What can hang from each mark
dafi: gezek piruz puseb vosom
pumumot: dafi
gifup: gezek piruz pumumot
puseb: gifup
gezek: dafi
piruz: dafi vefuf
bodu: gifup vefuf
vefuf: pumumot vosom
vosom: dafi vefuf

In the rows, zero is written as 128.
Known rows, with every way that one mark hangs from another
vosom{vefuf}: [125 155 152 110 112 120 161 121 147  95 111 134  87  98 129 168 114 109
 144 159 151 120 159 132 140 167 143 140]
vosom{dafi{piruz puseb} vefuf{pumumot}}: [147 154 177 117 110 140 168 141 144 101 126 123  55  75 104 169 102 135
 152 161 154 192 132 120 124 147 153 141]
gifup{gezek pumumot}: [105 135 127 132 136 119 150 120 146  90  99 138  82 105 140 151  89  81
 131 157 116 162 163 128 137 189 134 149]
piruz{dafi{puseb}}: [154 167 159 109 108 123 189 159 152  97  95 137  86 109 106 148 127  89
 144 144 141 121 168 141 123 149 151 142]
gifup{piruz pumumot{dafi{gezek puseb}}}: [115 132 164 136 126 148 171 183 169  86  69 129  42 103 125 128 113 117
 132 165 124 219 156 129 126 141 153 166]
vosom{dafi{piruz puseb}}: [149 157 166 109 110 153 190 160 152  99  99 130  60  97 101 153 106 108
 154 155 146 211 158 131 124 139 145 147]
bodu{gifup{pumumot} vefuf}: [119 157 117 119 133 105 176 131 161  91  96 130  95 102 147 179  98  85
 159 146 147 163 113 124 126 172 132 149]
piruz{vefuf{pumumot vosom}}: [122 167 142 118 126 115 162 112 117  95 123 126  74  94 139 168 138  99
 138 158 124 139 148 156 130 171 153 134]
pumumot{dafi{gezek piruz{vefuf} puseb}}: [134 167 165 106 105 154 195 184 163  97  77 120  31 114 125 130 131 112
 181 146 150 215 164 146 112 142 170 163]
gezek{dafi{piruz puseb}}: [150 166 149 106 108 165 199 142 145  94  91 135  61  94 111 140 119  90
 151 159 144 180 163 142 120 154 151 148]
piruz{dafi{gezek puseb{gifup} vosom}}: [171 188 112  78 101 135 199 183 169  97  69 129  51  83 119 132 100  85
 148 134 128 153 158 133 124 147 154 145]
gezek{dafi}: [135 165 138 106 112 119 184 120 137  91 111 138  91  97 139 149 113  81
 133 163 139 153 171 147 137 165 144 146]
pumumot{dafi{puseb{gifup}}}: [150 179 126  87 118 119 188 172 157  90  96 130  74 102 109 140 109  94
 133 155 123 149 174 145 124 152 161 158]
piruz{dafi{gezek puseb vosom} vefuf}: [154 174 143 102  97 135 194 169 161 103  76 130  41 103 123 143 123  94
 167 130 150 179 157 137 119 146 167 147]
puseb{gifup{gezek{dafi{vosom}} piruz}}: [143 139  59 104 131 134 152 116 137  84  99 134  52  84 134 145  95  88
 111 167 102 201 156 125 135 195 143 144]
dafi{piruz vosom}: [125 157 125  97 109 159 181 137 151  96  80 129  61  95 135 169 113  99
 140 153 148 179 159 139 127 148 153 148]
piruz{vefuf}: [121 165 135 107 115 113 172 122 139  95 118 135  83 120 124 158 132  84
 153 152 139 152 171 147 132 165 152 145]
gifup{gezek piruz{vefuf{vosom}}}: [119 122 115 138 142 136 132 112 122  90 101 132  51 110 135 156 136 107
 137 165 107 180 153 141 130 200 138 134]
gezek{dafi{puseb{gifup{piruz}}}}: [160 161 102 101 122 142 178 140 142  84 106 137  63  94  95 131 122  88
 122 171 108 177 163 134 129 166 145 146]
bodu{gifup vefuf{pumumot vosom}}: [153 164 123 114 136 110 172 127 128  92 109 116  90  76 171 188 120 104
 143 152 141 131  99 143 125 183 140 136]
puseb{gifup{piruz{vefuf} pumumot}}: [ 89 158  86 114 134 109 151 119 154  86 116 139  66 120  88 151 126  81
 145 161  98 189 156 127 129 164 139 144]
vosom{vefuf{pumumot{dafi}}}: [120 153 164 117 117  97 157 131 139  95 126 122  85  89 144 172 113 128
 133 166 149 132 148 137 132 158 164 151]
bodu{vefuf{pumumot{dafi}}}: [131 155 152 113 124  92 174 145 136  91 126 123  95  90 163 175 123 107
 133 157 139 148 122 147 123 160 162 153]
pumumot{dafi}: [119 158 152 108 116 108 177 151 148  92 101 130  89 111 143 156 117 101
 134 160 143 152 175 150 131 151 155 158]
puseb{gifup}: [139 179 104  84 119 112 177 136 148  90 112 133  92 102 121 148 111  76
 135 156 117 124 173 143 136 167 140 144]
dafi{piruz{vefuf} puseb}: [138 168 146 106 111 158 185 145 149  98  99 131  52 117  97 152 136  95
 169 148 143 180 164 144 116 153 160 147]
gifup{pumumot}: [ 99 156 142 121 125 120 169 127 152  91  99 139  89 105 124 158 104  82
 135 158 129 154 163 135 136 156 138 147]
pumumot{dafi{piruz puseb vosom}}: [136 158 147 101 107 165 191 174 159  97  65 126  42  94 122 160 109 116
 141 152 152 204 161 140 114 132 173 161]
bodu{gifup vefuf{pumumot vosom{dafi}}}: [154 159 135 119 134  95 172 132 128  97 121 116  87  69 165 193 100 114
 146 152 146 180  90 134 127 172 134 136]
gifup{pumumot{dafi}}: [ 86 152 151 123 124 104 171 145 158  90  93 136  85 109 131 157 102  95
 135 162 133 171 164 138 130 146 150 159]
dafi{gezek piruz{vefuf{pumumot}}}: [128 167 146 107 110 137 179 139 140  96 115 117  53 102 147 145 135 101
 168 150 137 182 150 147 122 161 156 150]

Rows
[149 159 136  99 108 182 189 156 154  98  71 129  47  91 116 161 111 102
 138 150 148 184 159 136 120 143 162 150] : dafi{piruz puseb vosom}
[128 155 173 115 111 106 166 153 149  94 112 117  69  83 166 152 108 132
 143 162 150 147 147 137 135 159 161 157] : vosom{vefuf{pumumot{dafi{gezek}}}}
[141 171 125 102 103 166 195 132 146 100  86 135  32  95 106 156 120  92
 163 151 152 223 155 140 115 149 171 148] : gezek{dafi{piruz{vefuf} puseb vosom}}
[113 161 157 118 123 134 173 146 129  94  95 117  64  84 148 167 129 120
 138 167 130 162 145 157 117 149 155 148] : vefuf{pumumot{dafi{piruz}} vosom}
[135 118 115 132 132 132 149 112 128  86 110 136  71 102 143 141 113  96
 119 173 117 187 165 132 136 197 136 146] : gifup{gezek{dafi} piruz}
[140 154 157 124 129 101 169 130 123  96 129 125  85  63 155 184 111 111
 134 158 131 172 101 142 132 162 135 128] : bodu{vefuf{pumumot vosom{dafi}}}
[131 183 110 102 121 127 189 136 156  87 100 143  69  85  93 133  91  67
 137 159 111 171 162 132 130 161 143 146] : gezek{dafi{puseb{gifup{pumumot}}}}
[133 145 105 111 117 155 171 118 138  94  84 132  51  84 150 154  91  91
 140 158 139 207 156 134 125 182 149 147] : gifup{gezek{dafi{piruz vosom}}}
[154 163 181 119 120 143 183 180 135  93  83 115  50  71 160 136 117 122
 127 160 130 162 148 156 125 152 163 154] : vefuf{pumumot{dafi{gezek puseb}} vosom}
[159 161 144 111 107 142 173 118 134  96 111 130  55  58 128 166  98 116
 122 163 154 163 135 128 132 162 172 142] : gezek{dafi{puseb vosom{vefuf{pumumot}}}}
[ 79 115 120 150 145 104 132 126 148  88 104 135  55 128 124 153 116 108
 143 167 112 225 157 126 124 180 151 159] : gifup{gezek piruz{vefuf} pumumot{dafi}}
[141 140  75 110 135 121 151 115 133  82 116 136  70  97 127 133 106  83
 122 172  96 179 165 130 134 202 132 143] : puseb{gifup{gezek{dafi} piruz}}
[106 164  83 108 132 128 167 116 152  89  98 137  59  91 116 136  81  69
 155 163 103 196 155 127 123 191 129 146] : puseb{gifup{gezek{dafi{piruz}} pumumot}}
[153 157 171 118 121 141 178 153 137  98  95 133  65  80 117 156 102 110
 134 158 135 183 154 141 134 150 140 135] : vefuf{vosom{dafi{puseb}}}
[ 89 117 111 147 143 121 129 109 142  89 110 139  58 124 117 152 119  94
 140 162 106 207 154 122 130 191 138 147] : gifup{gezek piruz{vefuf} pumumot}
[144 155 177 118 115 119 165 148 142  96 117 124  70  86 127 163 112 132
 130 163 150 138 147 134 125 155 175 154] : vosom{vefuf{pumumot{dafi{puseb}}}}
[149 178 163 115 108 134 190 167 148 101  76 129  46 100 122 136 139  97
 176 136 135 149 155 150 118 155 149 135] : piruz{dafi{gezek puseb} vefuf{vosom}}
[154 161 139 107 124  96 186 168 153  91 104 107  80  87 195 163 109 114
 155 147 156 171 109 139 121 169 157 164] : bodu{gifup vefuf{pumumot{dafi{gezek}}}}
[152 158 187 116 109 129 173 170 151  94 101 117  54  78 149 143 108 135
 141 159 151 154 145 133 128 154 171 158] : vosom{vefuf{pumumot{dafi{gezek puseb}}}}
[121 170 121 102 105 102 177 132 150 101  99 137  73 114 120 171 128  86
 158 138 149 156 159 140 122 150 161 141] : piruz{dafi{vosom} vefuf}
[146 135 108 115 133 121 166 136 148  88 104 124  89 109 149 178 130 104
 143 155 144 170 117 126 126 176 135 148] : bodu{gifup{piruz} vefuf}
[125 161 163 108 112 133 185 169 148  92  97 113  61  92 165 143 119 116
 149 161 140 183 154 148 121 146 159 163] : vefuf{pumumot{dafi{gezek piruz}}}
[155 182 115  83 113 157 190 159 156  92  92 130  62  98  94 141 115  86
 152 152 120 154 167 139 119 156 147 147] : dafi{piruz puseb{gifup}}
[154 160 142 106 102 151 179 127 147  98  90 137  52  71 120 162  96 110
 136 158 163 169 149 127 133 160 163 142] : gezek{dafi{puseb vosom{vefuf}}}
[108 154 109 115 130 102 180 150 170  93  75 126  73  93 159 191  86 104
 151 144 160 206 107 123 119 154 155 163] : bodu{gifup{pumumot{dafi{vosom}}} vefuf}
[159 159 173 123 124 131 174 145 124  97 116 126  68  68 126 160 104 115
 120 161 125 175 140 142 132 152 148 135] : vefuf{pumumot vosom{dafi{puseb}}}
[131 172 131 100 100 113 184 152 158 101  84 130  56 107 141 152 122  90
 168 133 149 172 157 140 124 149 157 145] : piruz{dafi{gezek vosom} vefuf}
[162 160 179 117 115 151 187 175 145  97  81 127  49  73 138 138  98 113
 144 153 137 198 151 141 136 150 136 140] : vefuf{vosom{dafi{gezek puseb}}}
[143 153 176 116 110 106 163 139 144  99 131 120  71  71 152 157  90 129
 146 160 150 178 136 124 143 160 141 142] : vosom{dafi{gezek} vefuf{pumumot}}
[114 160 119 126 140 115 172 130 152  92  80 128  83  86 152 184 103  92
 157 148 141 158 102 131 125 176 125 138] : bodu{gifup{pumumot} vefuf{vosom}}
[169 160 183 122 119 142 182 166 132  96 102 119  51  60 147 141 100 119
 131 157 130 191 139 141 134 151 144 141] : vefuf{pumumot vosom{dafi{gezek puseb}}}
[155 121 118 127 124 149 154 151 146  95  77 134  50 102 117 152 117 107
 120 151 123 179 153 121 121 174 154 145] : gifup{gezek piruz{dafi{puseb vosom}}}
[ 99 159  96 115 129  97 161 138 164  87 101 140  82 113  88 150 121  81
 139 159  99 152 154 123 125 152 127 140] : puseb{gifup{piruz{dafi} pumumot}}
[121 167 161 119 120 111 173 152 131  94 103 116  53  89 167 148 129 115
 151 156 130 173 146 159 126 160 163 151] : piruz{vefuf{pumumot{dafi{gezek}} vosom}}
[144 173 151 109 107 112 185 148 148 101 105 138  75 123  94 151 141  86
 165 139 141 140 168 142 118 152 160 142] : piruz{dafi{puseb} vefuf}
[129 167 128 100 107 150 179 139 144  99  99 116  36  88 153 156 122 105
 159 145 143 206 143 141 121 154 165 150] : dafi{gezek piruz{vefuf{pumumot}} vosom}
[119 158 103 110 132 107 154 128 135  91 120 132  55 100  97 160 124 105
 146 165 103 212 146 135 131 162 131 129] : puseb{gifup{piruz{vefuf{vosom{dafi}}}}}
[130 173 147 105 103 102 186 151 154  99 100 131  71 120 135 141 135  85
 177 137 142 149 165 144 125 157 146 143] : piruz{dafi{gezek} vefuf}
